(in the rows, 128 means zero)
Known rows, with every way that one mark hangs from another:
lakim[dipub fego]: [124 123  87 111 135 131 170 160 116 155 176  76 185 173 162  91 165 127
 102 144 111 139 163 120 129]
lakim[dipub fego[goki[vopotak]]]: [155 128  50 105 139 141 119 139 156 149 153 108 184 160 140  93 151 113
 104 155 113 140 140 112 142]
goki[fego[lakim[dipub]] vibi vopotak[duvit[fufo]]]: [127  94 171 170 113 142 114 153 154  81 101 190 113 150 140 141  81 114
 105 136 115  87 137 128 143]
kopat[goki[fego vibi]]: [138 113 137 121 135 167 109 122 105 136  63 120 127  81 133 131  90 125
 148 106  95 111 114 138 116]
vopotak[duvit[fufo[goki]]]: [ 69 147 144 211 107  68 217 130  63 115 183  59 126 179 127 128 187 165
 114  48 190 142 174 124  70]
fufo[goki[vibi vopotak[duvit]]]: [124  94 159 162  96 119 132 103 121 126 146 136 113 139 118 137 171 174
 144  81 189 134 154 112  79]
vibi[goki[vopotak]]: [145 115 157 105  97 111 192 143  93 147 151 106 117  88 125 158 153 142
 119 144 153 145 114  86 102]
goki[fego[kopat] vibi vopotak[duvit[fufo]]]: [124 134 148 162 126 147 116 115 147  78  94 178 100 137 119 145  95 125
 111 104 156 120 110 142 121]
fufo[goki[vopotak]]: [109  96 123 123 113 101 129 116 122 150 185 104 125 131 119 144 189 152
 144  93 176 138 152 106  81]
vopotak[duvit[fufo]]: [ 74 154 157 199  98  73 221 147  60 102 172  59 131 171 132 133 170 146
  99  66 178 138 148 113  91]
lakim[fego[goki[vibi]]]: [151 156  82 111 137 153 136 104 127 153 110 104 166 134 135 104 144 134
 126 126 120 149 115 130 132]
goki[fego[kopat lakim[dipub]] vibi vopotak[duvit]]: [152 117 130 127 142 143  62 137 187  91  83 204 114 138 133 118  72  97
 126 175 100 101 114 151 161]
dipub[lakim[fego[kopat]]]: [ 97 159  64  89 160 127 136 145 143 147 155  56 145 172 160  91 181 107
 102 148 138 150 138 125 150]
kopat[fego[lakim[dipub]] goki[vibi vopotak]]: [175 111 138 101 125 175  18 141 183 151  79 161 139 107 126 109  81  97
 158 172  52  92 131 152 183]
vopotak[duvit goki]: [ 67 149 165 198 111  78 196 112  54 116 160  76 130 143 138 127 168 154
 156  89 184 127 165 121  90]
fufo[goki[fego[lakim] vibi vopotak]]: [126  85 137 117 134 137  84 111 156 138 118 171 107 115 129 148 123 137
 157 123 125 106 141 137 108]
vibi[goki]: [128 132 149 110 110 103 226 147  63 161 149  72 122  96 135 142 157 150
 123 134 135 153 126 102  99]
fego[goki]: [121 147  79 108 128 107 138 123 109 153 132  79 145 118 119 119 153 120
 132 116 127 145 105 111 123]
duvit[fufo vopotak[goki[fego[kopat lakim] vibi]]]: [ 61 147 152 215 135 114 187  81  91 110 154 118  78 164 112 144 118 163
 131  62 140 123 181 159 146]
duvit[fufo[goki[fego[kopat] vopotak]]]: [ 82 129 108 156 142 107 149 117 123 127 173 107 109 155 118 145 161 141
 120  72 162 135 158 140  93]
goki[vibi vopotak[duvit]]: [141  99 190 152  73 135 130 125 123  98 123 154 119 126 122 146 139 148
 118 108 179 125 111  93 111]
goki[fego vopotak[duvit]]: [107 122 132 130 123 105 133 140 114  95 127 130 123 120 131 161 117  99
 121 118 156 106 109 111  94]
goki[fego[kopat lakim[dipub]] vibi]: [134 120 111  94 164 155  85 142 166 134  86 166 123 130 148 104  76 104
 136 175  58 110 122 165 170]
lafu[vibi[goki[vopotak]]]: [170 123 190  80 105 129 195 149  67 123 171 121 138  70 110 155 135 158
 102 138 152 173  87  88 111]
lafu[vibi[goki[fego vopotak[duvit]]]]: [160 135 181  98 123 125 199 150  58 101 145 132 131  73 114 159 106 145
 104 134 148 158  87 104  99]

Rows:
[143 143 105  87 122 158  71 112 156 156  98 134 133 113 115 126 119 109
 149 137 106 124 102 135 150] => kopat[fego[goki[vibi vopotak]]]
[162 148 122 135 127 135  78 106 146 117  98 132 124 111 107 111 123 127
 139 120 140 142 107 139 134] => fego[kopat[goki[vibi vopotak[duvit]]]]
[125 105 199 185  67 133 155 127 116  89 135 147 113 144 120 150 144 156
 100  84 188 126 126  95 110] => goki[vibi vopotak[duvit[fufo]]]
[176 154  48 126 152 154  95 116 181 130 118 142 171 173 130  68 130 124
 109 159 118 152 133 141 157] => lakim[dipub fego[goki[vibi vopotak[duvit]] kopat]]
[168 151  59  99 161 134  56 125 196 151  95 151 141 144 120  67 104 108
 137 188  58 141 117 157 201] => fego[goki[vibi] kopat lakim[dipub]]
[124 112 180 167 111 135 113 136 146  79  91 186 104 132 132 158  82 114
 114 123 129  91 117 131 133] => goki[fego[lakim] vibi vopotak[duvit[fufo]]]
[109 140 109  85 140 115 102 168 140 168 150  96 150 150 148 106 126  91
 142 175  60 109 144 151 169] => kopat[fego[lakim[dipub]]]
[150 137 169  77 136 131 214 153  44 129 146 107 137  68 125 150 110 149
 110 134 121 165  91 114 105] => lafu[vibi[goki[fego]]]
[ 92  99 162 144 141 147 130 121 114 137 109 149 122 121 157 124 103 134
 166 144  97  94 163 146 143] => vopotak[goki[fego[lakim[dipub]] vibi]]
[129 123 150 151 125  99 194 166 104 113 129 132 110 122 138 150 104 117
 105 156 117 116 140 117 115] => vibi[goki[fego[lakim[dipub]] vopotak[duvit[fufo]]]]
[174  98 106 108 117 143  58 138 193 137 105 174 141 128 122 106 107 109
 128 181  83 115 115 111 182] => fego[goki[vibi vopotak] lakim[dipub]]
[ 99  85 146 168 123 134 139 135 138 126 153 144 112 161 132 140 137 150
 116  92 132 112 174 133 115] => duvit[fufo[goki[fego[lakim[dipub]] vibi vopotak]]]
[157  99 122  87 147 165  43 138 203 116  89 208 116 120 134 124  71  94
 130 187  80 102 108 146 175] => goki[fego[kopat lakim[dipub]] vibi vopotak]
[124 117 119 143 142 130 101  94 145 119 114 161 103 133 118 131 131 148
 151  97 163 128 142 150  88] => fufo[goki[fego[kopat] vibi vopotak[duvit]]]
[ 89 131 144 137 151 150 130  90 108 135 104 139 111 109 140 127 115 144
 171 119 129 120 141 156 127] => vopotak[goki[fego[kopat] vibi]]
[162 174  48  83 161  99  33 112 203 136 119 144 134 119  98 106 120  81
 143 184  94 141  84 143 184] => fego[goki[vopotak] kopat lakim]
[128 133 172 161  90  92 226 145  75 118 156  98 112 117 121 157 155 151
 103 114 176 146 130  91  90] => vibi[goki[vopotak[duvit[fufo]]]]
[165 143  87 107 128 158 109 102 151 141 112 130 162 126 127 116 140 128
 123 133 132 144 107 118 134] => lakim[fego[goki[vibi vopotak]]]
[144 140 117  96 128 145  58 128 138 153 109 104 141  94 116 133 119  95
 157 128 100 112 115 139 136] => kopat[fego goki[vopotak]]
[123 150  64  93 158 142  96 139 163 139 135  77 144 151 147  97 165  99
 108 149 136 143 132 121 153] => dipub[lakim[fego[kopat[goki[vopotak]]]]]
[ 83 109 169 145 131 152 152 101  87 136 108 132 114 105 148 142 119 149
 168 107 135 108 148 138 112] => vopotak[goki[fego vibi]]
[ 97 100 153 166 120 127 140 121 131 124 146 141 104 146 126 153 139 150
 124  81 141 115 159 134 107] => duvit[fufo[goki[fego[lakim] vibi vopotak]]]
[172 158 161  89 146 116 162 145  92 101 136 149 128  78 110 144  91 128
 111 164 123 159  81 129 128] => lafu[vibi[goki[fego[kopat lakim] vopotak[duvit]]]]
[ 76 110 128 163 126 108 167 126 106 128 176 102 113 150 124 157 164 147
 118  63 165 125 162 124  82] => duvit[fufo[goki[fego vopotak]]]
[145 191  40  89 173  92  66 116 174 152 115 111 140 126 110  90 124  89
 149 174  78 147  96 157 180] => fego[goki kopat lakim]
[152 149 105  82 132 145  41 120 180 157  91 152 133 115 117 122 101  92
 157 169  74 111 100 148 179] => kopat[fego[goki[vibi vopotak] lakim]]
